What can hang from each mark:
sume: napi
sudim: karifir sume zezek
fara: napi
fatok: napi sudim
vopel: ginal zezek
pigal: fara
gena: karifir
kurik: sudim
karifir: gena
zezek: pigal sudim
napi: fara

Known rows, with every way that one mark hangs from another:
{zezek {sudim karifir sume}}: [-10   4   5  10  11 -16  26   3 -10  18 -10  -6 -11 -12  19  -2   6  -8
   1 -14  -6  -9 -10]
{fatok {napi fara} {sudim {karifir gena} sume zezek}}: [-14  -5  18  -4  15 -12  32  32   5  15  -7  -6  11 -38  17 -23  -7 -19
 -20   9  16   0 -18]
{vopel ginal {zezek {pigal fara} {sudim {sume napi}}}}: [-17  27  33  31   2 -16  13  15  11  36   8  -5 -11  -7  20   3 -10   1
   7  -9   6 -22 -11]
{gena karifir}: [-4  8  3 -2  4 -2  3  5  9  9 -1 -7 -9 -4 -1 -2 16 -1  3  5  0  5 -1]
{sudim karifir sume {zezek pigal}}: [ -6  14  18  -5  21 -27  26   6 -10  14 -17   0 -18 -11  12 -10   6 -25
  -4 -12  -2  -3  -5]
{sudim karifir {sume {napi fara}} zezek}: [  3   1  19 -13  14 -20  31  12 -11  23  -7 -10  -4 -18  18 -12 -11 -25
 -13   6   9  -8  -5]
{vopel ginal {zezek {pigal fara} sudim}}: [-17  21  25  34   4  -4   5  13  23  17  11   1 -12  -5  11   0   0   3
  10 -15  -3 -19  -8]
{sudim {karifir gena} sume}: [ -2   0  -1  -6  10 -13  15  12  -6  14  -1  -8  -3 -11   7  -4  -4 -13
  -2  -2  12   1  -6]
{sudim {karifir gena} {sume napi} {zezek pigal}}: [ -2  21  21  -8   6 -27  23  18  -5  27  -2  -1  -8 -19  16 -12  -7 -20
  -9  -1  20  -5  -1]
{sudim {sume {napi fara}} zezek}: [  5   5  19 -11   4 -12  21   7 -10  16  -5  -4   2 -12  14  -3 -16 -17
 -13   7  14  -9  -6]
{sume {napi fara}}: [  7  -2   5  -1  -4   6   9   8   3   9   9  -2   3  -7  11   0 -19   1
  -4  12  12  -9  -2]
{karifir gena}: [ 2  3 -3 -1 -7  3 -2 10  6  0  9  2  6 -6 -2  0 -6  0 -1  3 15  1  0]
{kurik {sudim karifir}}: [-12   3   0 -10  10  -9  11   5  -1   9  -5  -8  -3  -7  13 -14  -2   1
   0   0   1  -4  -3]
{zezek pigal {sudim karifir sume}}: [-13  15  11  17  14 -18  29   5  -5  19 -12   1 -22 -12  24   1   3  -7
   6 -21  -4 -14 -12]
{fatok {napi fara}}: [ -3 -13   8   5   3  11  11  10   8   0   1  -2   4 -13   2  -7  -5  -3
  -5  12   5  -5  -9]
{pigal {fara napi}}: [-10  -8  17   0   4  -2   1   1   9   2   4   2   3   3   1  -6  -6   3
  -3   9   5   1 -15]
{vopel ginal {zezek {sudim sume}}}: [-13  12  18  18   1  -6   9  10   0  22  -3 -11  -8 -12   7   3   8   2
   3 -17  -4 -16   0]
{fatok {napi fara} {sudim zezek}}: [-12  -6  18   1   5   1  17  19  11   1  -6   2  14 -27  10 -21  -3  -6
 -18  11   5  -2 -12]
{vopel {zezek {sudim {sume {napi fara}}}}}: [ -3   4  19   9  -8  -3  27  12  -5  26   1  -1   3 -18  21   2 -13   5
  -8  -3   6 -22  -5]
{vopel {zezek {pigal fara} {sudim karifir sume}}}: [-17  13  24  22  16 -24  32  10   4  26  -4   5 -14 -10  22  -6   0  -7
   5 -17  -8 -15 -17]
{zezek {sudim {karifir gena} sume}}: [ -9   8   2   8   4 -13  24  12  -4  18   0  -4  -5 -17  18  -1  -1  -7
  -1 -12   9  -8 -11]
{kurik {sudim {karifir gena} zezek}}: [-11  11   8 -18   5 -14  14  15   3   9   0  -4   6 -17  11 -23  -2 -10
 -12   2  16  -3   0]
{napi fara}: [  4  -7   0   1   5   8  10   5   5  -3   3  -1  -2  -5   5   2 -11  -3
  -1   3   5  -7  -7]

Rows:
[-14  30  28  -4   9 -30  17   4  -2  22  -7   1  -1  -2  25  -8 -24  -8
  -6   5  18 -12 -18] -> {kurik {sudim {sume napi} {zezek {pigal fara}}}}
[-22   6  25  19  11 -11  23   8  13  14   2   8 -16  -9  21 -11  -1   2
   4  -9  -2 -12 -21] -> {zezek {pigal {fara napi}} {sudim karifir}}
[-13  11  14 -19  19 -27  23   4 -14  14 -19 -10  -4 -11  16 -18   1 -17
 -10  -4   2  -4  -7] -> {kurik {sudim karifir sume zezek}}
[ -5  21  26   1  12 -33  24  17   3  29   6   0  -4 -12  20 -12 -17 -24
  -6   6  20  -4 -13] -> {sudim {karifir gena} {sume napi} {zezek {pigal fara}}}
[  0  10  16 -14   3 -25  20  16 -10  26   0  -8   4 -18  12 -13  -6 -20
 -14   6  19   0   1] -> {sudim {karifir gena} {sume napi} zezek}
[-19   2  18  -4  10 -20  23  26   0  18 -10  -6  12 -33  12 -25   5 -15
 -19   6  12   6 -11] -> {fatok napi {sudim {karifir gena} sume zezek}}
[-10  23  13  14  -2 -18  27  18   0  31   3   0 -12 -20  28   0 -11  -2
   1 -10  17 -15  -8] -> {zezek pigal {sudim {karifir gena} {sume napi}}}
[  5   4  16 -14   7 -17  29  20  -6  23   3  -8   2 -23  17 -12 -17 -24
 -15   9  23  -7  -5] -> {sudim {karifir gena} {sume {napi fara}} zezek}
[ -7   6   0  10  -2  -3  16  13   6  11   9   0  -2 -17  15  -6   2  -1
   0  -8   7  -8  -3] -> {zezek {sudim {karifir gena}}}
[-16   1  17   1   1  -7   8  14   6   4  -9   2  15 -22   6 -21   8  -2
 -17   8   0   5  -5] -> {fatok napi {sudim zezek}}
[ -5  17  14  14   3  -9  37  23   4  28   6   0 -13 -25  33   1 -22  -5
   0  -7  23 -22 -14] -> {zezek pigal {sudim {karifir gena} {sume {napi fara}}}}
[ -4  18  18  -2  11 -20  16   2  -8   7 -16   6 -12  -5   7  -1   1 -16
  -4 -12   3  -5  -6] -> {sudim sume {zezek pigal}}
[-16   7  36  -4  25 -30  27   7  -1  17 -13   2 -15  -8  13 -17   0 -22
  -6  -2   2  -2 -20] -> {sudim karifir sume {zezek {pigal {fara napi}}}}
[  1   5   5  -7   1 -16  15  16  -7  26   5 -11   1 -13  12  -5 -11  -9
  -5   6  19  -1  -1] -> {sudim {karifir gena} {sume napi}}
[ -8   8  11   9   2 -19  26   6 -12  30  -4  -8  -6 -14  25  -3  -2  -3
  -2  -6   2 -11  -6] -> {zezek {sudim karifir {sume napi}}}
[ -8  13  23   3  27 -33  26   4  -2  16 -10   1 -14  -4  15 -11  -3 -28
  -1  -5  -1  -3 -18] -> {sudim karifir sume {zezek {pigal fara}}}
[ -4  12  16  -3  15 -18  19   8   0   8  -8   4 -14 -10   9 -17   9 -19
  -3  -8  -5  -3   3] -> {sudim karifir {zezek pigal}}
[-16  24  20  -1  11 -18  10   3  11   4  -3   8  -2   0  16 -11 -13  -7
  -2   1   8  -8 -16] -> {kurik {sudim {zezek {pigal fara}}}}
[-14 -10  10   7  11   0  20  18   3   8 -10  -5   8 -22  14  -6 -12   0
 -10   9   7  -3 -23] -> {fatok {napi fara} {sudim sume}}
[-15 -11   7   3  13  -3  27  32   7  15  -2  -9   8 -33  17 -15 -12  -8
 -11  11  17  -1 -21] -> {fatok {napi fara} {sudim {karifir gena} sume}}
[-12   8   0 -13  11 -15  16  14  -4  15  -5 -11  -1 -12  14  -8 -11  -4
  -3   0  18  -4 -10] -> {kurik {sudim {karifir gena} sume}}
[-12  19   9  15   7 -15  27  15   1  19  -2   3 -17 -17  22   1  -3  -6
   4 -19  11 -13 -13] -> {zezek pigal {sudim {karifir gena} sume}}
[-26  13  36 -12  26 -30  27   8  -1  17 -16   0 -12  -8  21 -21  -8 -13
  -7  -2   9  -7 -24] -> {kurik {sudim karifir sume {zezek {pigal {fara napi}}}}}
[-16  -9  21  -3  22 -15  34  22  -1  14 -17  -8   5 -33  19 -24  -1 -20
 -18   7   2  -1 -18] -> {fatok {napi fara} {sudim karifir sume zezek}}
[-12  -1   4   0  17 -18  19  12  -6  14 -13  -8  -1 -14  17  -8  -2  -6
  -5  -4  -2   3 -11] -> {fatok {sudim karifir sume}}
